In the rows, 128 means zero.
Known rows, with every step that occurs:
filan, luza, nakop, tanag, fonir: [116 129 116 130 152 136 135 183 114 171 149 135 112 140 107 117 152 219
 136 112 123 136 134 103 151 162  96 108 143  91  94 134 214 118 124 186
 112]
luza, nakop, kubod, tanag: [110  82 111 141 148 101 148 197 100 140 153 151  68 171 178 108 120 144
 155 128 115 152 126 143 122 136  92 145 143 126 118 149 167 106 125  95
 181]
zufa, kubod, tanag, fonir: [ 72 101 149 125 124 129 169 172  50 188  87 138  32 166 124  91 163 119
 117 134 157 152 160 161  79  90 135  92 152 169 141 104 172 127 177 114
 172]
zufa, kubod, nakop: [ 73 116 150 120 120 120 164 184  64 122 120 105 100 172 147 123 140 106
  83 143  96 177 144 146 102 122 133 117 172 120 155 120 123 140 161 172
 163]
nakop, kubod, tanag, nitaf: [125 112 129 104  86 118 163 174  96 167 137 152  45 120 132 107 142  83
 140 100 109 155 127 147 118 127 114 149 132 147 123 141 100 104 142 113
 182]
ruvo, kubod, tanag, nitaf: [104 137 141 114  93 111 178 157 111 199 100 137  53 136 118 132 158 119
 148  98 134 152 133 135  93 130 117 163 132 137 111 115  95  93 128 108
 221]
vabi, kubod, tanag, nitaf: [133 117 135 125  69  98 151 152  99 200 106 124  38 140  99 109 147  59
 150  91 118 163 115 151 114  92 153 135  69 160  96 104 128  88 156 120
 197]
nitaf, tanag, kubod: [104 127 148 132 120  89 215 113  89 173  83 109  91 188 107 151 148 130
 129 107 213 153 123 183 123 105 121 117 135 113 112 106 128  76 135 123
  71]
zufa, kubod: [ 80 136 147  98 131 100 168 169  78 149 109 104  66 171 113 115 150 120
 108 151 132 167 139 162  92 104 111  96 150 121 164 100 136 138 169 123
 158]
fuden, luza, nakop, kubod, zufa: [ 92  94 140 162 144  86 116 172  93 133 121 142 144 132 182 136 127 125
 118 170  89 156 100 144 116 164 126 124 118  89 166 171 141 111 139  86
 143]
zufa, kubod, vabi: [ 74 163 172  81 121 114 173 162  89 138  98 110  60 130 145 134 135  92
 119 163 123 167 127 175 118  84 109  99 137 124 187 114 122 152 162 116
 157]
ruvo, kubod: [ 79 139 143  99 141  96 175 156 111 168 101 105  96 175 125 156 141 152
 111 136 147 153 125 139  93 133 110 105 157  93 129 115 130 115 144 119
 160]
fonir, tanag, kubod, vabi: [103 132 157 125  63 131 187 125  65 164  91  72  82 125 158 162 120 118
 137 122 191 168 107 154 151  49 134 107 135 141 118 126  86 118 107  97
 117]
fonir, tanag, nitaf, luza, nakop: [141 134 104 132  89 142 161 172 112 177 165 101  74 133 108  96 130 143
 158 122 138 175 131  92 159 151 146 191 132 149 102 121 105  92 106 142
 176]
fuden, luza, nitaf, tanag: [109 145 132 104 100 101 172  82  87 150  94 114  81 125  93 104 147 114
 172 143 146 117 103 141 129 177 103 130 165 109 131 116 150  68 140 123
  79]
nakop, tanag: [108 155 149  94  95 124 165 141  99 130 141 102  53 151 109 131 134 157
 128  83 140 145 115 123 164 146 102 113 151  93 116 107 121 111 147 158
 108]
luza, nitaf: [132 146 137  85 104 108 145 150 116 152 117 102  84 118 117 107 150 106
 138 140 106 143 127 141 110 142 127 143 206 120 129  86 150  98 152 129
 143]
vabi, kubod, tanag, fonir: [111  87 137 136 100 109 151 153  70 212  89 132  46 176 120 105 143  86
 123 118 160 152 124 148  96  87 167  77  94 160  95 107 203  96 179 120
 147]
filan, luza, nitaf, tanag: [107 143 137  95 117 142 177 108 121 145 105 120 111 141  85 113 145 149
 172 123 124 142 128 151 124 172  76 170 150 103 130 109 184  98 123 192
 114]
fuden, luza: [ 94 149 137 108 111  99 133 132  66 132 106 100  98 125 119 121 126  94
 116 156 131 137  96 134 118 124 124  64 158 102 120 102 131  82 141 103
 123]
nakop, kubod, zufa: [ 90 109 174 121 116 122 143 173  95 137 111 132 115 155 167 144 130 100
  86 135 109 175 124 163 105 139 127 138 134  99 183 139 118 133 172 127
 140]
luza, fuden: [107  94 104 105 128 115 160 176 107 152 140  80  89 180 133 142 132 119
 130 131 116 157 101 132 127 119 106  94 173  84 131  85 143  93 149  99
 143]
zufa, kubod, ruvo: [ 36 144 144 135 141  95 191 147  81 131 105  84  89 196 107 123 173 112
 107 132 111 157 140 152  74 120  96 135 155 131 166 135 143 109 170 131
 156]
ruvo, kubod, tanag: [ 67 120 146 122 123 117 182 150  92 164  95 129  60 179 148 147 137 144
 144 107 154 152 127 143  93 123 108 133 142 127 116 114 133 102 129 107
 204]
zufa, kubod, nakop, tanag, fonir: [ 77 112 152 118 107 141 179 174  61 157 128 125  65 157 132 119 163 167
  83 104 125 156 156 123 135 157 138  96 169 126 141 149 146 147 176 203
  98]
fuden, luza, nitaf, tanag, kubod: [106 123 124 126 104  70 194  69  80 182  62 109 109 112 103 137 164 121
 177 137 187 127 100 178 128 149 128 119 153 137 111 136 148  58 119  96
  68]
nakop, luza, nitaf: [143 175 132  97 150 125 133 136 124 130 138 116  89  80 119 101 137 123
 170 155  96 159 120 125 135 164 111 138 189 115 129 113 139 100 148 146
 130]
filan, luza: [ 89 151 139 101 133 139 139 160  97 129 124 106 132 147 109 131 128 125
 115 139 106 159 119 142 114 117 101 102 146  93 114  97 162 113 130 171
 159]
nakop, luza, nitaf, tanag: [130 174 138 106 149 133 181 103 128 134 131 128  66 119 104  98 134 143
 189 132 136 152 125 132 145 190  82 163 162 104 135 118 139  85 146 162
  76]
luza, nakop, tanag, nitaf: [165 161 121 119 105  96 146 180 138 171 170 115  56 120 100 107 162 175
 155  85 102 139 128  99 169 161 103 167 141  95 104 115 110  97 129 139
 145]
nitaf, luza, nakop, tanag: [104 143 115 114 143 125 168 162 128 127 163 122  75 150 130 126 124 188
 160 104 136 166 114 117 187 182 124 163 131 120 106 136 151  99 120 158
 139]
luza, nitaf, tanag: [126 144 144  93 101 112 185 115 119 158 107 113  64 156 101 103 152 132
 157 124 145 133 131 149 123 163 103 170 179 107 139  92 152  84 149 147
  89]
fonir, tanag, kubod: [104 103 133 139  73 119 183 129  51 176 104  67  89 168 129 143 134 145
 124 107 205 164 119 145 128  74 134 108 148 138  96 112 102  99 120 108
 115]
fuden, luza, nitaf: [117 144 125  95  99  93 129 118  87 143 103 100 102  86 113 106 147  98
 151 161 108 127 100 137 118 155 127 105 192 117 125 110 150  78 139 103
 135]
nitaf, tanag, fonir: [109 135 153 111 122 129 185 137  86 188 104 126  58 189  94 105 149 131
  99 128 194 131 145 140 108 136 127  93 165 103 126  88 166  88 173 152
  38]
vabi, kubod, zufa: [100 111 180 142  96 100 135 155  98 170  84 106 108 177 135 145 135  78
  96 122 115 182 113 163 105 101 165 122  66 114 155  99 145 118 186 133
 154]

Rows:
[108 135 116 118 152 130 161 171 120 172 154 139  73 141 122 113 145 196
 139 116 156 151 132 111 171 180 155 127 150 132 100 138 184  99 139 163
 102] : nitaf, luza, nakop, tanag, fonir
[138 160 137 111 158 138 173 115 119 178 119 143  64 109  97  84 150 147
 164 145 160 139 141 127 127 186 115 131 182 116 131 124 174  86 168 167
  39] : nakop, luza, nitaf, tanag, fonir
[104 127 111 135 149  93 188 145 122 159 131 118 105 142 138 158 145 188
 167  97 175 172 110 151 187 151 151 151 121 145  84 156 146  88 100 132
 128] : nitaf, luza, nakop, tanag, kubod
[119 149 126 101  57 164 171 143  86 172 144  93  61 120  93 109 126 111
 139 108 155 174 125 106 153 139 155 163 131 160 112 114  77  96 125 156
 154] : fonir, tanag, nitaf, luza
[102 113 144 123 109 143 150 166  65 181 102 134  48 159 135  95 144 104
 107 117 159 137 142 139  96  98 148  95 175 145 105  78 171  92 163 120
 140] : kubod, tanag, fonir
[ 78 156 136 138 177 131 162 157 106 116 135 127 130 141 163 158 114 152
 116 141 103 182 122 105 122 178 116 122 164  87 120 165 105 115 134 185
 146] : ruvo, kubod, nakop, luza
[ 64 116 131 180  80 116 204 113  55 154 104  45 114 196 119 151 158 137
 121  85 179 157 122 135 107  84 118 147 153 147  98 149 109  70 123 116
 116] : fonir, tanag, kubod, ruvo
[138 125  94 104 153  95 155 197 145 173 170 153 101 109 125 115 135 119
 145 151 102 179 126 137 144 179 147 167 131 139 130 173 131 104 125 126
 164] : tanag, nitaf, luza, nakop, kubod
[100 110 102 110 176  99 157 187 125 133 161 144 111 154 158 128 115 143
 141 166 123 181 117 144 143 170 132 139 142 128 133 172 169 112 126 128
 146] : nitaf, luza, nakop, kubod
[105 100 100 134 162  68 126 170  89 134 148 129 116 138 150 120 124 140
 132 182 107 139  93 130 128 159  99  81 147  94 128 176 161  96 125  84
 124] : fuden, luza, nakop, kubod
[100 109 134 142 113 131 197 109 100 149  89 120 175 137 129 152 152 136
 152 110 126 160 127 168 134 162 120 173 164 126 100 145 163  88  98 209
 104] : filan, luza, nitaf, tanag, kubod, nakop
[104  66  82 125  90 117 181 151 117 205 124 119  50 147 112 136 133  65
 192  97 110 194  91 145 148 118 170 151  47 180 101 128 140  72 141 110
 219] : vabi, kubod, tanag, nitaf, luza, fuden
[115 147 146  98 104 132 162 153  88 174 130 117  48 144 106 116 153 166
 108  94 163 133 131 119 149 145 131  83 171 107 110 111 154 110 169 157
  70] : nakop, tanag, fonir
[131 147 146 109  72 130 153 166  96 169 122 128  41 122 114  97 148  74
 140  93 114 147 132 132 118 106 132 155 145 144 107  77  97  82 140 117
 198] : kubod, tanag, nitaf
[115 144 129  84 123 133 134 145 120 143 114 108 135 102 107 113 147 126
 151 147  82 150 123 142 113 150 106 141 177 112 122 104 181 112 129 172
 164] : filan, luza, nitaf
[107  78  94 157 157 119 148 168 103 132 159  97 121 165 156 154 103 107
 143 130  67 202  84 110 158 139 132  89 102  98 111 160 152 103 159 165
 136] : vabi, kubod, nakop, luza, fuden
[ 93  75 101 135 172 128 163 194 101 176 142 180  77 151 168 100 127 141
 147 151 149 164 137 141 125 157 160 135 143 173 112 171 204 101 134 119
 153] : nitaf, luza, nakop, kubod, tanag, fonir
[ 93  96 134 113 114 126 165 164  75 133 129 142  53 160 160 120 118 106
 136 114 131 158 120 157 116 121 100 121 141 135 128 139 141 111 143 111
 161] : nakop, kubod, tanag
[ 57 116  93 175 167  64 149 152  96 116 147 112 142 162 142 126 146 131
 130 160  90 136  97 122 104 164  83 119 147 101 128 214 169  71 132  89
 121] : fuden, luza, nakop, kubod, ruvo
[ 94 114 171 156  88  89 185  71  81 176  36 118 137 114 129 151 169 106
 158 128 169 144 102 189 114 147 149 162 128 132 149 128 119  68 134  95
  86] : fuden, luza, nitaf, tanag, kubod, zufa
[113 124 127 115  83 118 165 137 105 190 107 142  50 129  97 116 133  50
 166 100 131 186 108 156 132 115 184 158  46 194  98 122 133  81 143 141
 211] : vabi, kubod, tanag, nitaf, luza
[ 73 127 146 122 130 114 168 170  99 142 116 110 130 176 161 162 132 140
  87 131 113 162 131 126 101 151 126 127 181  94 124 137 117 115 139 164
 159] : ruvo, kubod, nakop
[105 120 119  93 101 139 176 159 102 158 137 166  55 106 131 115 128  75
 159 110 122 178 122 154 139 155 148 169 114 179 124 158 105  97 129 131
 193] : nakop, kubod, tanag, nitaf, luza
[111 117 180 147  92 105 197 104 110 184  52 117 118 146 136 150 171 117
 147 106 171 159 132 195 113 136 144 199 146 130 156 105 125  85 146 121
 101] : luza, nitaf, tanag, kubod, zufa
[114 133 116 130 167 118 122 191 120 138 141 114 145 155 126 119 128 164
 134 152  93 159 126 125 118 132  95 130 142  85 109 105 193 109 114 160
 174] : filan, luza, nakop
[133 149 136 131 148 160 170 128 106 152 130 147  95 115 130  90 144 135
 139 138 124 150 145 111 141 208 131 147 204 116 121 139 159  84 160 213
  41] : kubod, nakop, luza, nitaf, tanag, fonir
[ 66 132 188 131 125 114 162 163 111 165  79 118 123 173 157 173 146 140
  97 132 133 167 130 154  83 142 130 149 137  89 168 113 109 125 158 119
 177] : ruvo, kubod, zufa
[116 116  91  88 113 128 176 171 134 179 145 103  86 123 103 137 142  92
 154 127 104 181 105 127 152 145 154 143 144 127 129 111 109  77 139 119
 164] : tanag, nitaf, luza, fuden
[ 78 142 131 103 109 129 194 144 119 187  99 152  58 125 117 141 145 110
 162 106 145 173 129 141 115 154 150 184 111 168 111 133  98  89 114 129
 234] : ruvo, kubod, tanag, nitaf, luza
[150  96 107 135 119  97 148 203 117 175 157 157  58 131 147  98 144 119
 157 114  92 154 132 132 124 143 106 175 131 139 116 149 125  99 125  98
 194] : luza, nakop, kubod, tanag, nitaf
[142 159 108 112 140 105 147 187 141 173 151 127  97 121 106 104 143 112
 145 145 109 170 131 124 144 156 162 175 145 135 111 110 121  83 123 134
 181] : tanag, nitaf, luza, nakop
[109 141 116 136 125  91 134 142  95 125 147 107  81 128 125 122 135 187
 158 118 121 128  93 103 175 171  97 104 134  85 100 141 148  85 115 114
 115] : fuden, luza, nakop, tanag
[111 136 112 138 146  77 119 161  88 138 130 105 113 136 129 108 130 132
 134 170 116 135  98 122 125 137 118  89 157  92 107 111 158  82 125  84
 143] : fuden, luza, nakop
